What can hang from each mark:
k_129: k_166 k_417 k_854
k_636: k_417 k_854
k_854: k_33 k_206 k_417 k_636
k_166: k_129 k_206
k_206: k_417 k_854
k_33: k_417 k_854
k_417: k_129 k_854

Each row was made from one small tree. The marks that hang from a mark follow it in brackets, in the order of their numbers. Every link used is in the known rows. Write each row's tree.
Known rows:
k_636[k_417[k_129] k_854[k_33 k_206]]: [-15.8  -2.1 -11.9 -17.8  41.4 -11.5  -3.3  13.5  -5.1   3.7   5.6  32.1
  -2.5   3.7  19.9   3.5  -3.5  -0.3   0.1   3.5   2.7  -5.0  -7.5]
k_206[k_417[k_129[k_166]]]: [  3.6   0.0  -5.1   8.2  11.5  -1.5  -2.1  -0.6  -3.5   6.5   2.8  19.2
   3.5   6.1  -5.2  -0.8 -10.7  -2.3   3.3  -4.8  -1.6 -16.0  10.8]
k_33[k_417 k_854[k_636]]: [ -5.3   2.1  -3.1 -14.4  14.5  -3.0   1.0   5.4   3.1   2.0 -11.4   7.0
  -0.4 -29.4 -10.6   2.5  10.5  -3.2   0.0  -0.7  -8.8  -3.8  12.8]
k_854[k_33 k_206[k_417[k_129[k_166]]]]: [ -6.5  -6.6  -5.2  -1.9  43.9  -4.2 -11.0   5.7  -5.5   8.3  10.0  17.2
   5.8  -1.6  -2.1   1.9  -9.8  -3.0   6.8  -7.4  -0.3 -16.5  10.1]
k_129[k_854]: [ 5.5  1.8 -5.9  4.8 12.3 -0.8  2.6 -5.8  1.9  4.0 -6.0  3.7 -7.7  1.1
 -1.5 -5.3  1.5 -2.0  0.7  1.6  3.7 -6.1  6.1]
k_33[k_417[k_129[k_166]] k_854]: [ -2.6  -4.5 -10.0 -15.8  28.3  -4.5   2.0   6.6  -3.2   8.4  -7.5  17.8
  -8.4 -16.6 -13.5  -4.1   2.3  -5.6   2.6  -2.2 -10.6  -2.0  17.1]
k_417[k_129 k_854[k_33 k_206 k_636]]: [-15.1  -9.0  -6.0 -13.8  43.6 -10.3  -4.2   2.1   2.3   5.8  24.6   3.9
  10.9 -13.4 -14.7  10.3  -7.2   2.0   0.4   0.0  12.2 -19.5  -9.3]
k_166[k_129]: [ 1.2 -3.0 -3.7  2.8  6.8 -0.3  3.2  0.8 -1.2  1.1 -9.1  8.2  3.1  2.4
 -0.8  2.1 -2.0 -0.3  2.0 -3.1 -3.2  2.7 -0.5]
k_206[k_854[k_33]]: [  2.1  -0.8  -0.2   5.3  32.3  -7.9 -10.4  -1.0  -1.0  -1.3   2.4   6.7
   9.5  -1.4 -14.0   1.0   2.8   1.6  -0.5   2.5  -0.1  -8.0  10.1]
k_854[k_33 k_206[k_417[k_129]] k_636]: [-11.3  -1.5  -1.1  -2.4  31.6  -6.5 -11.4   6.6   0.5   7.5  14.0  15.1
  17.7 -13.1  -3.4   9.8  -8.0  -1.7   3.2  -6.2   3.7 -20.9   4.2]
k_206[k_417[k_129[k_166]] k_854[k_33 k_636]]: [  2.7   3.0  -4.8  18.9  41.1 -12.9 -10.7   2.9  -1.8   4.1   4.4  24.4
  19.5  -4.0 -25.4   5.8  -7.1  -0.4   1.3  -2.2   2.4 -28.8  17.7]
k_166[k_129[k_417[k_854[k_33 k_636]]] k_206]: [ -3.8  -9.3  -5.5  13.9  46.0 -16.2   5.2  -4.5   3.1   1.5  -6.9   9.3
  17.6  -6.3  -0.4   4.2  -4.3   2.6   6.9  -2.7  -0.5  -7.0   2.7]
k_166[k_206]: [-0.4 -4.1  4.1  8.5 11.7 -5.8  0.9  0.7 -0.6  3.7  1.2  1.0 -3.5 -2.0
 11.8  1.1 -1.5  0.8  2.4 -3.4 -1.1  5.1  5.1]
k_854[k_636[k_417[k_129[k_166]]]]: [ -3.3   4.6 -11.0   4.1  10.6 -11.1   8.1  13.0  -1.9   3.5  -2.7  12.8
   8.7  -0.3  -6.8   5.3  -6.8  -1.1  -0.5   3.6   6.3  -4.3  -3.3]
k_417[k_129[k_166] k_854[k_33 k_206 k_636]]: [-12.1  -9.3 -10.3  -7.0  56.9 -11.7  -1.7   7.6  -1.6   5.4  18.7   3.9
   6.6 -10.1 -21.2   7.6  -8.7   0.9   3.2  -1.4  12.8 -20.1  -6.8]
k_166[k_129[k_854[k_33 k_636]] k_206[k_417]]: [  2.2  -2.4  -2.7  25.2  44.8 -15.1  -2.0  -0.8   1.1   9.5 -14.1  19.0
   9.3  -4.3   3.4   5.0  -3.3  -2.0   5.8  -8.6  -1.1 -13.3  15.4]
k_854[k_417[k_129]]: [ -6.7  -3.6  -6.7  -8.7  13.5  -8.6  -1.5   1.3   1.1   4.8  10.2  13.7
  -3.2 -10.4   3.8   4.6  -7.5  -1.7   3.0  -0.1  -2.7 -10.7  -2.1]
k_206[k_417[k_129 k_854]]: [ -0.8  -4.1  -2.6  -2.8  11.7  -1.1  -2.3 -14.3   1.5   5.7  15.2  15.5
   5.4   1.1  -1.3   1.4 -10.9   0.7   0.3  -1.4   1.7 -24.0   2.3]
k_129[k_166[k_206]]: [ 3.4 -4.0 -1.4 14.0 25.1 -6.8  3.5  7.1 -4.4  2.8 -5.0  1.1 -8.3  1.5
  1.6 -2.3 -2.8 -0.4  4.8 -4.6 -0.6  4.8  7.3]
k_417[k_854]: [-2.1 -5.0 -2.5 -6.3 12.9 -1.1  1.7 -9.2  2.1 -1.3  8.7 -3.8 -2.0 -0.7
 -4.7  0.4 -1.1  2.8 -0.3  2.3  4.7 -8.2 -5.9]
k_166[k_129[k_417] k_206[k_854]]: [  9.8  -3.6  -2.2  19.1  33.5  -5.2   2.8  -8.7   1.4   1.1 -14.3  22.1
   9.6   0.0   4.4  -1.1  -3.9   1.2   8.7  -1.9  -8.1  -2.3  21.0]
k_417[k_129 k_854[k_206 k_636]]: [ -9.5  -5.7  -5.5 -15.1  24.7  -2.0   1.7  -3.1   3.8   5.2  23.0   5.1
   3.9 -13.6  -8.9   9.1  -8.8   1.8   0.6   0.5  12.0 -18.9  -8.3]
k_33[k_854[k_206 k_417[k_129[k_166]] k_636]]: [-11.6  -3.1  -9.6 -16.6  44.3  -7.7  -0.8  13.1   0.2   6.0   5.9  10.4
  -7.6 -27.7 -11.4   7.6  -1.7  -6.5   6.9  -2.1   0.3 -18.9   5.8]

Write each row's tree:
[  2.5  -1.8 -11.2   6.7  35.1 -11.1   6.3   5.1  -0.2  10.8  -8.0  20.8
  -9.3 -15.4  -5.1  -1.6  -4.4  -2.1   4.3  -3.6  -2.5  -5.6  16.1] => k_33[k_417[k_129[k_166[k_206] k_854[k_636]]]]
[-13.4  -2.5  -5.3 -21.8  34.5  -6.6  -3.2   8.3   3.2   7.0   9.3  10.8
  -3.2 -31.3  -5.6  10.2  -0.6  -5.8   5.2  -1.1  -0.3 -18.8   4.0] => k_33[k_854[k_206 k_417[k_129] k_636]]
[-18.0  -5.7 -10.2 -20.3  52.3 -12.7  -9.0   9.7  -2.5   2.2  12.4  27.7
 -10.2 -11.9  13.5   5.0  -3.2  -0.3   4.1  -1.2  -1.1 -16.6  -7.4] => k_636[k_854[k_33 k_206 k_417[k_129]]]
[ -7.8  -3.3  -6.8  -2.6  40.3 -17.5   1.8  12.2   0.1   7.6   1.3  11.1
  -4.3 -23.3  -8.3   6.9  -1.4  -5.3   5.2  -2.5  -2.0 -14.5   8.0] => k_33[k_854[k_417[k_129[k_166[k_206]]] k_636]]
[  2.2  -2.6 -11.3   2.6  29.2  -5.8   4.1  -4.1   1.5   3.9 -13.6  14.2
  -9.6  -6.9   3.1   0.1  -1.2  -2.6   6.2  -1.6  -2.8  -8.5   4.0] => k_166[k_129[k_854[k_417]]]
[ -0.6  -2.0  -4.1  18.2  59.7 -19.6  -5.1  11.0  -2.2   0.2  -2.5   7.4
  -1.1 -14.0 -10.4   5.2  -0.3   0.8   6.2  -2.2  -0.5 -12.2  12.6] => k_129[k_166[k_206[k_854[k_33 k_417 k_636]]]]
[  6.1   7.7 -10.1  13.2  14.9  -3.0   7.6  -7.9   7.1   0.5 -13.6   8.5
   7.8  -7.4  -6.6  -4.9  -0.1  -1.7   4.8   4.5   2.6 -14.9  10.7] => k_129[k_417 k_854[k_636]]
[ -1.9  -8.8 -10.5   2.6  36.7  -7.3   3.4  -8.9   1.2  -1.0  -7.3   9.1
  14.9   1.5  -5.9  -0.8  -4.0   1.7   6.0   0.1  -2.5  -8.1  -0.1] => k_166[k_129[k_417[k_854[k_33]]]]
[ -4.8   2.2  -3.4   5.4  43.9 -15.9 -11.1   4.2   3.0  -3.3   3.5   8.5
   9.6 -19.6 -15.6   9.4   2.6   1.5   1.6   3.1   0.1 -20.7   6.3] => k_206[k_854[k_33 k_417 k_636]]
[ -0.4   3.1   0.2   9.7  30.9 -11.1  -8.9   3.3   1.5  -2.5   1.5   5.3
  16.6  -9.4 -20.9   6.0   3.2   1.8  -1.4   2.7   3.7 -13.5   7.6] => k_206[k_854[k_33 k_636]]
[-12.6  -0.4  -3.2 -20.0  33.4  -3.9  -3.7   8.1   3.7   0.9   3.0   2.4
  -6.6 -32.2  -2.1   8.0   4.4  -4.8   5.7  -1.3  -1.5 -15.9   4.8] => k_33[k_854[k_206 k_417 k_636]]
[ -9.2  -0.3  -9.4 -11.8  20.4 -10.2  -1.3   3.8  -0.3   0.4   5.0  27.8
 -13.3  -7.3  12.9   2.8  -2.7   0.1   1.0   2.1  -3.1 -15.3  -7.3] => k_636[k_854[k_417[k_129]]]
[ -8.1  -3.1  -9.8 -20.7  39.8  -2.0   0.7  12.5  -0.9   8.6  -1.8  17.1
  -6.7 -28.9 -15.0   2.3   1.7  -5.5   5.1  -3.6  -5.1  -8.6  15.2] => k_33[k_417[k_129[k_166]] k_854[k_206 k_636]]
[ -5.8  -3.6  -1.0  10.1  51.2 -22.9  -8.6   5.0   1.5   5.4  10.6  16.0
   9.9 -18.2  -4.1  11.3  -3.8   1.6   3.4  -1.1   0.8 -15.9   9.8] => k_166[k_206[k_854[k_33 k_417[k_129] k_636]]]
[  1.9   7.3  -5.6   3.7  13.2  -8.0   0.9   1.5   1.7   1.3   1.6  19.9
  13.3  -3.2  -9.0   6.7  -2.9   1.2  -2.7   7.2   4.5 -12.3   6.4] => k_206[k_854[k_636[k_417[k_129]]]]
[ 7.0 -4.6  1.7 14.7 31.2 -5.7  0.2 -2.6 -1.3  3.4 -8.5 16.2  2.0  0.1
  2.1  3.2 -1.6  1.9  4.1 -4.1 -4.4  0.8 14.4] => k_166[k_129 k_206[k_854]]
[-12.1   0.5 -11.9  -9.6  28.4 -18.1  -0.1  10.4  -5.1   2.3  -0.1  33.2
   3.1   8.9  13.7   1.7  -1.6   0.3  -3.2   6.1   0.8  -4.4  -9.1] => k_636[k_417[k_129] k_854[k_33]]
[-0.5 -3.1 -7.7 -7.4 24.0  1.4  0.6 -2.6  1.0 10.9  8.0 15.2 -6.7 -3.2
 -0.4 -1.8 -7.4 -3.3  3.2 -0.9  5.7 -9.9  6.5] => k_417[k_129[k_854[k_206]]]
[-10.6   2.8  -9.1  -6.2  28.7 -14.7  -0.7  10.5  -4.6  -3.7  -8.1  21.8
  -0.5   8.2  17.0  -0.2   4.7   1.2  -2.7   6.3  -0.3  -1.2  -8.3] => k_636[k_417 k_854[k_33]]
[ -2.7   0.4 -12.4  -9.8  21.7  -3.2   4.8   0.5  -0.6   9.5   1.9  20.6
  -4.9   3.1  12.4  -0.4  -6.8  -3.1   2.4   4.0   4.9  -4.1   4.0] => k_636[k_417[k_129[k_854[k_206]]]]
[ -5.6  -7.2  -3.5  -2.6  27.7  -8.9  -7.8 -10.6   0.3   6.5  16.8  14.3
  12.4   0.9  -6.7   2.1  -9.4   0.8   0.1  -2.2   2.0 -23.8   2.0] => k_206[k_417[k_129 k_854[k_33]]]
[ -1.6  -6.3  -8.8  17.6  56.3 -17.5   4.2  -0.4   0.7  -0.9  -3.0   1.2
  10.7  -6.3 -11.5  -1.3  -4.4   2.3   7.7   0.4   3.5 -12.2   5.4] => k_129[k_166[k_206] k_417[k_854[k_33 k_636]]]
